Known rows, with every way that one mark hangs from another:
[madu dizok]: -.19, .03, .15, -.10, -.10, -.15, .03, .02, .19, -.15, -.07, .31, -.02, .16, .16, -.04, .27, -.20, -.32, .31, -.25, .17, .12, .11
[lagal domuvag]: .06, .10, .22, -.21, -.21, -.09, .05, .18, .04, -.07, -.11, .06, -.17, -.18, .05, .19, .20, -.18, -.15, .08, -.16, -.19, .35, -.06
[madu [dizok domuvag] lagal]: -.03, -.12, .30, -.34, .03, -.21, .16, .23, .28, -.06, -.09, .07, .06, .39, .14, -.15, .60, -.23, -.22, .51, -.11, .27, .40, .35
[dizok domuvag madu]: -.06, .23, .16, -.05, -.22, .11, .16, .30, .00, .18, -.24, -.32, -.15, .14, .19, .01, .41, -.11, -.10, .38, -.06, .24, .05, .10
[koru [dizok domuvag] lagal]: .03, -.18, .21, -.24, .07, -.07, -.25, .41, .32, -.08, -.12, -.10, -.25, .02, .02, .20, .38, -.32, -.12, .09, -.12, .07, .32, .11
[sugubig [koru dizok]]: -.03, -.17, .17, .02, -.19, -.19, -.09, -.02, -.05, .00, .01, .20, -.30, -.09, -.17, .28, .16, -.34, -.05, .20, -.50, .16, .12, -.18
[koru lagal]: -.13, -.07, .12, -.13, .08, -.08, -.24, .20, .29, -.15, -.06, .15, -.15, -.08, .13, .09, .12, -.26, -.05, .11, -.06, .02, .08, .22
[madu [dizok [koru lagal]]]: -.18, .21, .19, -.15, .02, -.29, -.25, .19, .24, -.11, -.05, .30, -.19, -.07, .08, -.06, .29, -.38, -.41, .22, -.19, .44, .06, .22
[sugubig [koru dizok lagal] [muro petaf]]: .15, -.56, .44, -.01, -.15, -.53, -.26, .26, .27, -.14, -.18, .26, -.52, -.22, -.33, .49, .17, -.31, -.06, .08, -.42, .32, -.15, -.15
[lagal koru]: -.18, .36, .04, -.16, .02, .05, -.04, .06, .08, .06, .03, -.01, -.31, -.10, .13, .18, .14, -.13, -.27, .12, -.22, -.18, .34, .14
[petaf muro]: .26, .10, .00, -.23, -.11, .08, -.05, .03, .17, .00, -.26, -.13, -.17, .13, -.03, .17, .19, -.07, -.22, .24, -.25, .03, .03, .24
[koru dizok lagal]: -.08, -.23, .12, -.11, .07, -.18, -.33, .34, .37, -.23, -.10, .19, -.27, -.16, -.04, .20, .11, -.34, -.16, .01, -.19, .04, .22, .09
[tedes petaf]: -.07, -.17, .22, -.03, .04, .21, -.01, -.06, .33, .04, -.15, .21, -.24, .13, .03, -.03, .15, -.06, -.33, .00, .04, .10, .00, .09
[dizok koru madu]: -.14, .44, .10, .04, -.23, -.08, .02, .18, -.18, .21, -.20, -.15, -.30, -.17, .04, -.10, .27, -.20, -.32, .26, -.16, .44, -.03, .15
[sugubig koru [muro petaf]]: .14, -.32, .37, -.03, -.31, -.33, .07, -.12, -.03, .12, -.14, .09, -.42, -.03, -.20, .35, .25, -.08, .00, .21, -.41, .28, -.23, -.13
[koru dizok]: -.07, -.15, .10, -.06, -.05, -.11, -.08, .10, .10, -.09, -.07, .07, -.27, -.04, -.08, .20, .18, -.20, -.22, .07, -.31, .00, .30, -.01
[koru [lagal [domuvag dizok]]]: -.06, -.08, .26, -.20, .08, -.04, -.19, .61, .44, -.26, -.20, .27, -.14, -.27, -.01, .09, .33, -.49, -.12, -.01, -.15, -.19, .16, -.12
[dizok domuvag koru]: .00, .29, .13, -.29, -.12, .03, .03, .03, -.21, .33, -.01, -.34, -.31, .06, .05, .01, .58, -.13, -.23, .16, -.19, .29, .27, .13
[koru [lagal madu]]: -.01, .15, .29, -.14, .00, .03, -.14, .33, .35, -.29, -.13, .11, -.17, .10, .08, .08, .19, -.33, -.19, -.05, .07, -.06, .13, -.01
[sugubig [koru lagal] muro]: .03, -.17, .32, .04, -.17, -.36, -.19, .09, .20, -.04, -.10, .26, -.33, -.21, -.08, .31, .02, -.23, .06, .15, -.42, .16, -.23, .01
[koru [dizok domuvag] [lagal madu]]: .13, .05, .39, -.22, .00, .04, -.17, .55, .36, -.24, -.17, -.12, -.27, .21, -.04, .23, .44, -.39, -.26, -.04, .03, .03, .38, -.13
[madu dizok lagal]: -.11, -.16, .25, -.17, .08, -.34, .10, .14, .32, -.19, -.09, .34, .06, .20, .10, -.17, .32, -.29, -.27, .45, -.19, .21, .28, .33
[dizok koru]: -.08, .24, .09, -.14, -.09, -.08, -.05, -.05, -.15, .20, .00, -.04, -.34, -.13, -.01, -.02, .30, -.17, -.28, .10, -.23, .21, .15, .14
[sugubig [koru lagal]]: -.09, -.09, .20, -.02, -.03, -.18, -.21, .07, .15, -.07, -.03, .23, -.22, -.14, .07, .23, .14, -.44, .15, .22, -.30, .15, -.08, .02
[dizok domuvag [koru lagal] madu]: -.05, .42, .18, -.12, -.11, -.01, -.13, .49, .05, .20, -.26, -.35, -.32, -.10, .10, -.03, .44, -.30, -.23, .30, -.02, .54, .01, .23
[dizok domuvag koru madu]: -.03, .50, .14, -.08, -.22, .04, .10, .26, -.23, .36, -.23, -.42, -.30, .00, .09, -.07, .52, -.15, -.28, .35, -.12, .49, .08, .13
[madu dizok [lagal koru]]: -.19, .23, .24, -.21, .14, -.28, .04, .22, .34, -.16, -.01, .32, -.08, .10, .11, -.05, .25, -.27, -.39, .41, -.27, .07, .49, .35

Rows:
.09, .45, .35, -.30, -.04, .06, -.12, .36, .08, .04, -.10, -.28, -.38, .12, .03, .03, .56, -.36, -.31, .00, .08, .25, .24, .01  [dizok domuvag [koru [lagal madu]]]
-.02, .06, .15, -.03, -.20, .01, .03, .43, .06, .08, -.25, -.26, -.22, .07, .01, .12, .38, -.19, -.25, .32, -.15, .26, .20, -.01  [koru [dizok domuvag madu]]
-.03, .45, .24, -.10, -.02, .04, -.03, .29, .17, -.17, -.06, .04, -.44, .01, -.12, .28, .18, -.29, -.47, -.11, -.19, -.20, .52, -.18  [lagal [koru dizok] madu]
.10, .36, .39, -.14, -.22, -.35, .11, .48, -.08, .08, -.26, -.07, -.25, -.34, -.09, -.13, .31, -.36, -.33, .35, -.16, .30, .35, .20  [dizok koru [madu [lagal domuvag]]]
.09, -.42, .42, -.03, -.17, -.43, -.16, .11, .21, -.05, -.17, .18, -.44, -.15, -.16, .37, .18, -.23, .07, .17, -.31, .29, -.27, -.04  [sugubig [koru lagal] [muro petaf]]
.19, .13, .49, -.17, -.16, -.15, -.22, .64, .37, -.44, -.22, .18, -.32, -.18, -.14, .36, .17, -.48, -.36, -.17, .00, -.18, .48, -.28  [koru dizok [lagal domuvag madu]]
-.21, .13, .17, -.01, .11, -.12, .08, .53, .11, .07, -.24, .05, -.20, -.13, -.12, -.38, .52, -.48, -.28, .35, -.21, .41, .00, .19  [domuvag [dizok koru [madu lagal]]]
-.17, .65, .28, -.13, -.08, .02, .08, .19, .24, -.24, -.04, .25, -.18, .24, .13, .09, .25, -.26, -.61, .17, -.11, -.05, .36, -.10  [lagal koru [madu dizok]]
.27, -.47, .42, -.13, -.32, -.33, .02, .11, -.01, .18, -.15, -.14, -.52, .06, -.33, .52, .52, -.13, -.09, .18, -.44, .37, .04, -.25  [sugubig [koru [dizok domuvag]] [muro petaf]]
.11, .65, .46, -.24, -.35, -.23, .07, .27, -.02, -.17, -.15, .19, -.21, .01, -.05, .07, .40, -.41, -.68, .10, -.09, .17, .37, -.29  [lagal domuvag [madu [dizok koru]]]
.10, -.27, .27, .11, -.29, -.37, -.05, .00, .01, .04, -.09, .21, -.40, -.18, -.29, .41, .09, -.18, -.12, .11, -.63, .12, -.03, -.23  [sugubig [koru dizok] muro]
-.06, .64, .35, -.22, -.06, .21, .09, .56, .25, -.21, -.17, .15, -.33, -.14, -.08, .22, .41, -.40, -.47, -.10, -.13, -.42, .47, -.44  [lagal [domuvag dizok] koru madu]
-.22, -.14, .19, .04, .15, -.05, .13, .56, .32, -.12, -.29, .15, -.01, -.02, .00, -.31, .42, -.41, -.12, .37, -.14, .18, -.03, .15  [domuvag [dizok [madu lagal]]]
-.03, .26, .19, -.19, -.09, -.05, -.02, .33, -.03, .05, -.12, .09, -.30, -.33, -.14, .00, .50, -.43, -.36, -.01, -.29, .04, .24, -.21  [lagal [domuvag [dizok koru]]]
-.05, -.22, .20, .02, -.04, -.27, -.34, .22, .20, -.14, -.04, .27, -.31, -.18, -.14, .31, .07, -.51, .02, .16, -.41, .17, .08, -.09  [sugubig [koru dizok lagal]]
-.06, .21, .30, -.31, .18, -.09, .09, .57, .33, -.15, -.08, .21, -.24, -.28, -.09, .02, .39, -.44, -.27, .12, -.26, -.31, .57, .03  [madu [lagal [domuvag dizok] koru]]
-.15, .37, .13, .01, -.10, -.15, -.22, .40, .07, .06, -.23, -.05, -.33, -.25, .06, -.07, .20, -.36, -.25, .23, -.09, .46, -.08, .22  [dizok [koru lagal] madu]
-.08, .31, .18, -.28, -.14, -.10, .03, .05, -.06, .21, -.04, -.07, -.18, .22, .11, -.07, .63, -.21, -.43, .35, -.21, .46, .26, .13  [madu [dizok domuvag koru]]
-.01, .35, .42, -.32, .00, -.36, .08, .38, .30, -.19, -.07, .30, -.10, -.10, .07, .06, .25, -.34, -.45, .37, -.23, -.10, .70, .20  [madu dizok [lagal domuvag koru]]
.08, .30, .30, -.29, -.13, -.23, -.26, .34, .07, -.04, -.08, .07, -.34, -.40, -.05, .16, .22, -.38, -.25, .01, -.13, .10, .31, .07  [dizok [koru [lagal domuvag]]]
.08, -.32, .40, .18, -.42, -.43, .02, .24, .01, .05, -.33, .09, -.48, -.15, -.33, .39, .17, -.21, -.16, .33, -.44, .49, -.24, -.26  [sugubig [koru [dizok madu]] [muro petaf]]
-.02, .22, .39, -.24, -.03, -.02, -.04, .43, .40, -.28, -.18, .09, -.04, .42, .16, .05, .52, -.35, -.36, .22, .12, .19, .20, -.01  [koru [lagal [madu [dizok domuvag]]]]
-.20, .40, .11, .08, -.11, -.05, -.06, .38, .13, -.01, -.18, -.02, -.38, -.21, .03, .20, .04, -.23, -.43, .22, -.27, .08, .30, .01  [lagal [koru [dizok madu]]]
-.09, .11, .26, -.22, .03, -.41, .06, .13, .12, .00, -.02, .26, -.09, .08, -.03, -.25, .44, -.34, -.45, .38, -.27, .45, .30, .34  [madu [dizok koru] lagal]
.02, .35, .24, -.22, -.12, -.11, -.09, .35, .10, -.10, -.07, .08, -.43, -.33, -.08, .42, .09, -.26, -.42, -.01, -.34, -.26, .70, -.16  [lagal domuvag [koru dizok]]
-.05, .52, .27, -.01, -.28, -.11, -.02, .59, .08, -.08, -.25, -.01, -.41, -.41, -.02, .32, .03, -.28, -.46, .18, -.28, -.09, .50, -.15  [lagal domuvag [koru [dizok madu]]]
-.26, .33, .04, .08, -.05, .03, .03, .40, -.02, .14, -.26, -.01, -.27, -.18, -.04, -.25, .47, -.40, -.35, .22, -.23, .39, -.18, -.07  [domuvag [dizok koru madu]]
-.07, .42, .24, -.19, .04, .01, .19, .51, .14, .15, -.18, -.32, -.22, .07, .16, -.04, .38, -.16, -.21, .49, -.07, .15, .42, .38  [dizok domuvag [madu [lagal koru]]]
.12, .58, .42, -.22, -.21, -.03, -.03, .48, .14, -.24, -.12, .05, -.48, -.16, -.14, .44, .14, -.33, -.54, -.14, -.21, -.36, .76, -.34  [lagal domuvag [koru dizok] madu]
.14, .27, .47, -.23, -.16, -.05, -.11, .51, .30, -.37, -.19, .13, -.19, -.11, .06, .23, .14, -.39, -.24, -.10, .09, -.22, .35, -.19  [koru [lagal domuvag madu]]
.00, .35, .34, -.25, -.16, -.38, -.23, .38, .19, -.18, -.12, .31, -.19, -.27, .01, .06, .32, -.45, -.48, .19, -.15, .30, .29, .04  [madu [dizok [koru [lagal domuvag]]]]
.00, .02, .29, -.16, -.05, -.07, .21, .44, .12, .11, -.24, -.29, -.06, .18, .14, -.18, .46, -.17, -.05, .53, -.03, .30, .18, .36  [dizok domuvag [madu lagal]]
.27, -.32, .57, -.15, -.34, -.51, -.12, .30, .18, -.09, -.23, .21, -.46, -.32, -.21, .53, .16, -.27, .01, .10, -.29, .15, -.06, -.19  [sugubig [koru [lagal domuvag]] [muro petaf]]
-.08, .19, .43, .00, -.17, -.22, -.13, .22, .32, -.35, -.08, .47, -.08, .19, .05, .16, .24, -.55, -.21, .28, -.12, .27, -.05, -.21  [sugubig [koru [lagal [madu dizok]]]]
.08, -.15, .37, -.04, -.18, -.26, .12, .43, .01, .12, -.23, -.14, -.19, .08, -.11, .06, .42, -.42, -.01, .57, -.34, .46, .17, .04  [sugubig [koru [dizok domuvag [madu lagal]]]]
.01, .50, .28, -.08, -.26, -.26, -.19, .60, .06, .00, -.30, -.04, -.34, -.46, .02, .07, .15, -.40, -.30, .16, -.08, .30, .12, .05  [dizok [koru [lagal domuvag]] madu]
.00, .00, .31, -.10, .02, -.09, -.24, .46, .41, -.39, -.15, .18, -.30, .05, -.07, .19, .16, -.42, -.31, -.12, -.02, -.02, .28, -.12  [koru dizok [lagal madu]]
.00, -.16, .32, .11, -.17, -.39, .03, .39, .05, -.04, -.17, .12, -.19, -.06, -.17, .06, .14, -.45, -.03, .50, -.39, .41, .07, .04  [sugubig [koru [dizok [madu lagal]]]]
-.22, .08, .08, -.12, .21, -.03, -.26, .40, .25, -.03, -.09, .18, -.32, -.24, -.06, -.13, .45, -.51, -.25, -.02, -.18, .21, -.02, .07  [domuvag [dizok [koru lagal]]]
.07, .32, .35, -.36, .03, -.21, .09, .36, .19, -.09, -.05, .08, -.27, -.24, .01, .15, .17, -.25, -.24, .21, -.20, -.26, .70, .22  [madu [lagal domuvag koru]]
-.09, .42, .21, -.02, -.22, -.01, .04, .56, -.05, .08, -.32, .01, -.29, -.38, -.08, -.09, .44, -.46, -.41, .16, -.22, .21, .04, -.23  [lagal [domuvag [dizok koru madu]]]
